Each row comes from the steps of one walk. Every step used is in the known rows, and no mark comes twice. Write the walk behind each row, first mark first.
Known rows
D E W: [-29  16  -3 -20 -22  22  -7 -12  10  -5  55  29  -8   8 -21  16  18  22
  -6   8   9  12   0  22  10  35  -3 -12   0]
E K U B: [ -8  40 -20   6  23  -5  -5   3  -3  16  -5   7  29  -5   1 -14  12 -18
  -9 -23 -22  19 -31   4  18  24  27 -19 -23]
E K F D: [-67  13 -18  -5  13 -18   3   5 -39   0 -18  36  -9 -17  11  31  30 -29
   2  15 -15  30 -33  24 -13   5  42 -25  -8]
V F: [-37  -2 -21 -21   2  -3   0  -9   6   9  23  15 -35   9  10   2   9 -11
   1  -1   1  16  -7  17   6  20  -3   2 -17]
D E K U B F V: [ -8  65 -21  27   1   3 -12   9  21   5 -10   9  36  -4  16 -54  14 -19
   0 -12 -25  29 -24   7  12   7  16 -44  -8]
E K: [-40   9 -15 -12   0  -5 -12   0  -9   7  15  18  -6  -2  -1   7  11 -14
  -8   5  -5   2 -24  18  12  16  32 -17  -6]
U B: [-13  22 -31 -10  16 -18  -8 -19   9  19   6   8   3   4  -1  -9   9 -10
 -14 -29   9   4  -2   1  -8  45  -1  -8 -15]
B F D E: [-39  25 -11  -7  -7  -1 -12 -11  10  -1   7  16 -11 -10   9   2  25   2
   6  13  -8   0  12  39 -15  15  10 -23  16]
V F D E K U: [-45  23  -1   5  -3  21  -6   2  -2  -4   0  17   4 -11  15  13  23  -7
  30  24 -37  50 -24  37  21 -16  35 -15 -28]
D F K U: [-25  19 -12 -10   1   4  -8  -7 -39  -2  10  34  18  -7  15   3 -11 -14
   2  14   8  27 -33 -16 -14 -17  11  -4  18]
K E D F B: [-11   5  17   9  41 -12 -10 -10 -35  -4  37  42 -15  -4  15   0 -39  -9
  19 -16  35  39 -12 -16 -18  -4   5   1   9]
K U B: [  2  33 -25 -10  24  -9   1 -13   7  19   4  13  23  -2   6 -12   6  -9
 -18 -39  -9  12 -15  -4  -1  37  -3 -10 -16]
U B F D: [-16  31 -27   5  26 -27 -13  -9   8  17 -23  -3  -5 -14   5 -20  24 -15
  -7  -8  -5  -3  11  31 -20  35   4 -18   5]
W E D F V: [-21   0  12  20  10   1  -4 -10  -2  19   8  54  -3   9  15   2 -29 -39
 -12   8  46  39 -15 -39 -11 -56 -20   1  22]
U B F: [ -9  35 -28  -1  20 -21 -11  -2  17  18  -1  -1 -11   2   2 -32  18 -14
 -14 -22   1 -11   7  15  -6  48  -4 -20   2]
D E K U B: [-15  52 -15  10   6  12 -10  -1   7   8   8   9  38  -1  -1 -12  17  -7
   7 -20 -27  30 -24   8  21  19  28 -26 -28]
V F K E D: [-23   3   2  31   1  -9  -7  -2   1  12   4  19 -13   9  27 -35 -17 -22
  29   2  22  50 -31   1   8 -32  -1   5 -13]
V F D E: [-52   6 -12  -9 -11   8  -8 -20   8  -2  12  18 -22  -3  13  18  20   0
  24  20  -5  34   3  31  -3   3   9  -6 -19]
E K U B F: [ -3  52 -20  14  26  -6  -7  21   5  13 -13  -3  14  -6   3 -36  20 -22
  -8 -18 -30   5 -22  19  19  26  23 -29  -6]
F B: [-24   8 -20 -32  12 -15   8 -19  -7   3  33  24 -27  -9  -3  -3   0  -6
  -7 -23  14  10  -4  14 -35  40  -5 -16  -4]
B F: [-26  16 -19 -17   5 -10  -5   2   6   8  18  16 -23   0   7 -13  16  -9
 -15  -6   0 -18   2  23  -7  32  -1 -15  17]
U B F K E W: [ -8  44 -13  20   4 -13 -13  23  11   4   3   4   6  -9 -18 -60  11   1
   0  -6  14  20 -17  21  21  31  -6 -20   9]
B F D: [-32  12 -18 -12  12 -17 -10  -5  -1   7  -6  15 -20 -16  11  -3  23 -11
  -7  11  -5 -11   6  36 -21  20  11 -16  20]
K U B F V: [  9  46 -33   8  18 -18  -3  -2  23  15 -14  13  22  -4  20 -57   2 -22
 -23 -33  -8  13 -16  -3  -9  27 -14 -26   3]
E D: [-10  -1   0   5  10 -10  -8 -22   0  21  19  27 -14  10  14   6  -6 -19
  -5  -8  17   5  -8   1 -19   5  -1  -2   2]
E W F: [-31  -3  11 -21 -10   1 -25  -7   0   0  10  26 -33   8   0  12  -1  24
 -28   5  27  -2  -3  13  -4  31  -1  -4   3]
D E W F: [-38   9  17 -15 -27  18 -28 -14  10  -9  24  27 -25  13  -2  14   4  35
 -13   9  27   9   3  17  -1  26   1 -12  -2]
W E D F: [-23  -1  20  12  21  10  -4  -4 -12  18  19  44 -15  11   1  24 -17 -30
  -4   8  40  27  -4 -23   0 -43 -10   8  19]

Write each row's walk
[-58  33 -15 -11   3   2  13   6 -30 -15  26  42 -24  -7  -1   9  23 -18
  22 -10  -7  52 -26  17 -24  23  25 -41 -22]
D E K F B
[-44  12 -12 -16 -10   2  -9 -28   2   1  13  27   5 -10   8  23  17   5
   3   8   0  13   4  25 -16  12  15 -15  -1]
F D E
[-21  14  12  -8 -20   8 -17  -2  -9  -2  -9  26  -5  -1   6 -13  -4  14
 -19  10  16  20 -31   7 -12   1  -2 -10   6]
E W F K U
[-32   1  21 -12   0  -5 -25   4   3  -5  17  30 -17   2   4   1 -18  34
 -25 -10  28   6 -11   9  23  28   4   1   1]
K E W F
[-38   7   7  -6 -28   0 -25  -7  -7  -2  -6  19 -27   4   1 -11  -2  14
 -17  20  34  12 -19  12 -18   9  -1 -11   7]
E W F K
[-38  12   2 -13 -15  15  -9 -18   3  -6  31  27  -2  -8 -17  27  24  17
  -1  23   4  19   1  38  -2  22   7 -13   2]
F D E W
[-19  22 -21 -12 -10   0   3  -9 -10  10   5  28  19  -8  13 -16   3 -17
  -7  -7  -2  18 -34  -1 -14  -1   3 -13   5]
F K U
[-41  14 -25 -31  20 -20  23  -8 -30  -2  22  44 -37 -10   5   9  12 -20
  -3 -30   9  35 -17   5 -46  42  -5 -24  -9]
K F B
[-14  48   8  14 -23  14 -24  -8  11  -2 -14  10  17   5  -2 -27   4  21
  -2  -5  14  39 -17   2  -8  13  -5 -24 -14]
D E W F K U B
[-45  23 -10  -7 -17  12 -13  -4  -1  -1  29  22   3   4   0   9  15  -3
   9   9  -8  13 -15  20  14  12  34 -24 -11]
D E K
[ -8  16   7  21   9   4 -11 -14 -39   8   3  36  16   4  25  -1 -23 -27
  13  16  17  38 -36 -24 -27 -41   7   1  19]
E D F K U
[-44   4 -26  -8 -18  -4  -2  -6  -1   9   5  11 -29   5  12 -20   9 -20
  12  16  10  30 -22  15 -10  -3  -3  -5 -13]
V F K
[-40  -6  14 -14  -3  -8 -26 -13  -6  -1 -11  22 -27  -7   3  24   4  22
 -22  20  23   4   1  30 -17  18   8  -6   4]
E W F D
[-23  45 -19  10   8 -11 -16 -15  16   7 -11   0   2 -11   4 -16  30  -4
   9  -4  -6   7  16  31 -16  29   6 -27  -2]
U B F D E
[-14  19  21  27   9  17   4   5 -21  16   0  47  14   0   7  -3 -20 -38
   7  12  28  51 -30 -30  -7 -74 -10   0  23]
W E D F K U
[-43   8 -15   0  -8  -8  -4   7   0   1  10  18 -12  -2  19 -32  -8 -10
  18   1  10  40 -28   8  18  -8   2  -1 -15]
V F K E
[-23  20 -11 -10   8   6  -3   6 -11   7  14  24  16  -6   7   4   7 -12
 -11  -6 -23  11 -36  12  19   9  31 -15  -8]
E K U
[-16  -5  -2  17  11 -12 -19 -29 -21   7  12  44   0  13  32   2 -32 -28
  -3  10  36  26 -16 -31 -31 -26  -3   0  18]
E D F V
[-27  16 -23  -7  -9   5   6  -2  -4   6   2  16  -7  -1  18 -23   4 -17
  11   5  -9  39 -34   9  -1  -9  -5  -5 -15]
V F K U
[ -4  41 -29   4   6 -12   1 -12  -2  18 -14   9  30  -8   6 -35   5 -20
  -7 -24  -3  26 -29  -5 -15  14  -2 -16 -12]
F K U B
[-48  31  -7   9  -7   2 -18   7   0  -4  -2  10  -5 -15   6  -1  32  -9
  16  30 -22   6  -4  47   3   1  40 -35   7]
B F D E K
[ -7  34 -37   7  10 -27 -11  -9  25  17 -11   9   1   1  14 -54   6 -23
 -22 -22  10   3  -3   3 -16  34 -14 -27   3]
U B F V
[-14  46 -26  17  11 -25 -12  13  10  13 -12   1  14 -10   8 -66   4 -16
   3 -21  10  14 -16   9   6  20   2 -21   6]
U B F K E
[-16  -2   7  23  20 -17 -20 -17 -20   2  17  53  16   6  38  -8 -47 -18
   0  -3  37  36 -25 -37   0 -28   2   5  19]
K E D F V
[-24  15 -28  -9  -5 -16  -8  -7  16   8   7  26 -12  -1  21 -35   4 -18
 -23  -5  10  -5  -5   7 -17  16  -9 -23  21]
B F V
[-10  38 -23   6  16  -6 -12 -10 -31   7 -10  18  32  -5   8 -18  -8 -21
   4  -6   6  34 -28 -22 -15   0   5  -7   3]
D F K U B
[-17  -4   5   8  21  -4 -19 -22 -29   8  24  36 -14  14  18  23 -18 -19
   6   9  28  13  -6 -16 -19 -12   8   9  16]
E D F
[-51  21 -22 -15  19 -16  18   9 -40  -7  13  39 -32 -13  -1   4  17 -27
   8 -14  -6  41 -33  15 -26  30  25 -35 -17]
E K F B
[-17  44  -8  12   3   3 -16  -2  19   1   5   1  -6  -9 -22 -13  36  10
   4  11  -3  13  17  46  -1  41  -1 -25   3]
U B F D E W
[-34   0 -21 -17   2 -12 -16 -23 -22  -3  18  43   4   4  19   4 -20 -14
 -15   7  27  15 -16 -24 -19   0   2  -5  18]
D F V
[-31  15  19 -21 -15  13 -16 -15   4 -18  34  26 -43   1  -9   1  -3  34
  -3  -3  30  27   7  21 -27  39  -8 -22  -8]
D E W F B
[-11  36 -31  10   7  -4   2  -4   6  17 -16  -1   6   1  12 -41   9 -22
  12 -13  -8  47 -28   1  -2   6  -9  -8 -30]
V F K U B
[  5  46 -24   0  27 -13   0   4  15  17  -3   4  12  -4   7 -34  16 -12
 -15 -33 -17  -1  -7  10   1  41  -5 -18   0]
K U B F
[ -6  36   2  10  -6  -3 -21  -4   0   7 -26   8   9  -1   0 -32  -3  11
 -18  -7  16  30 -26   0 -11  17  -6 -15 -10]
E W F K U B
[-30   6 -13 -29  24  -8  -4 -15 -38  -8  38  32 -29  -8  -1  14 -15  -6
   4  -5  24  20  -3  -6 -36  26   4 -10   8]
D F B
[-28  14  -4  -4 -15  -1  -8   7  -8  -3  30  29   8 -10 -14 -21  -2   9
  -5   5  21  25 -30  12  20  13   1  -8   8]
F K E W
[-11   1   9  12  19 -14  -7 -12   1  15  25  33   3   5  22  -6 -21  -8
  -2 -23  19  15 -18  -6  10   0   5   3   1]
K E D
[-43  11   0  -6   1  10   4  20   8  17  10  29  -7  -6 -18   6  12 -27
 -15   2   5  14 -20  10  29 -16  15 -16  -4]
W E K
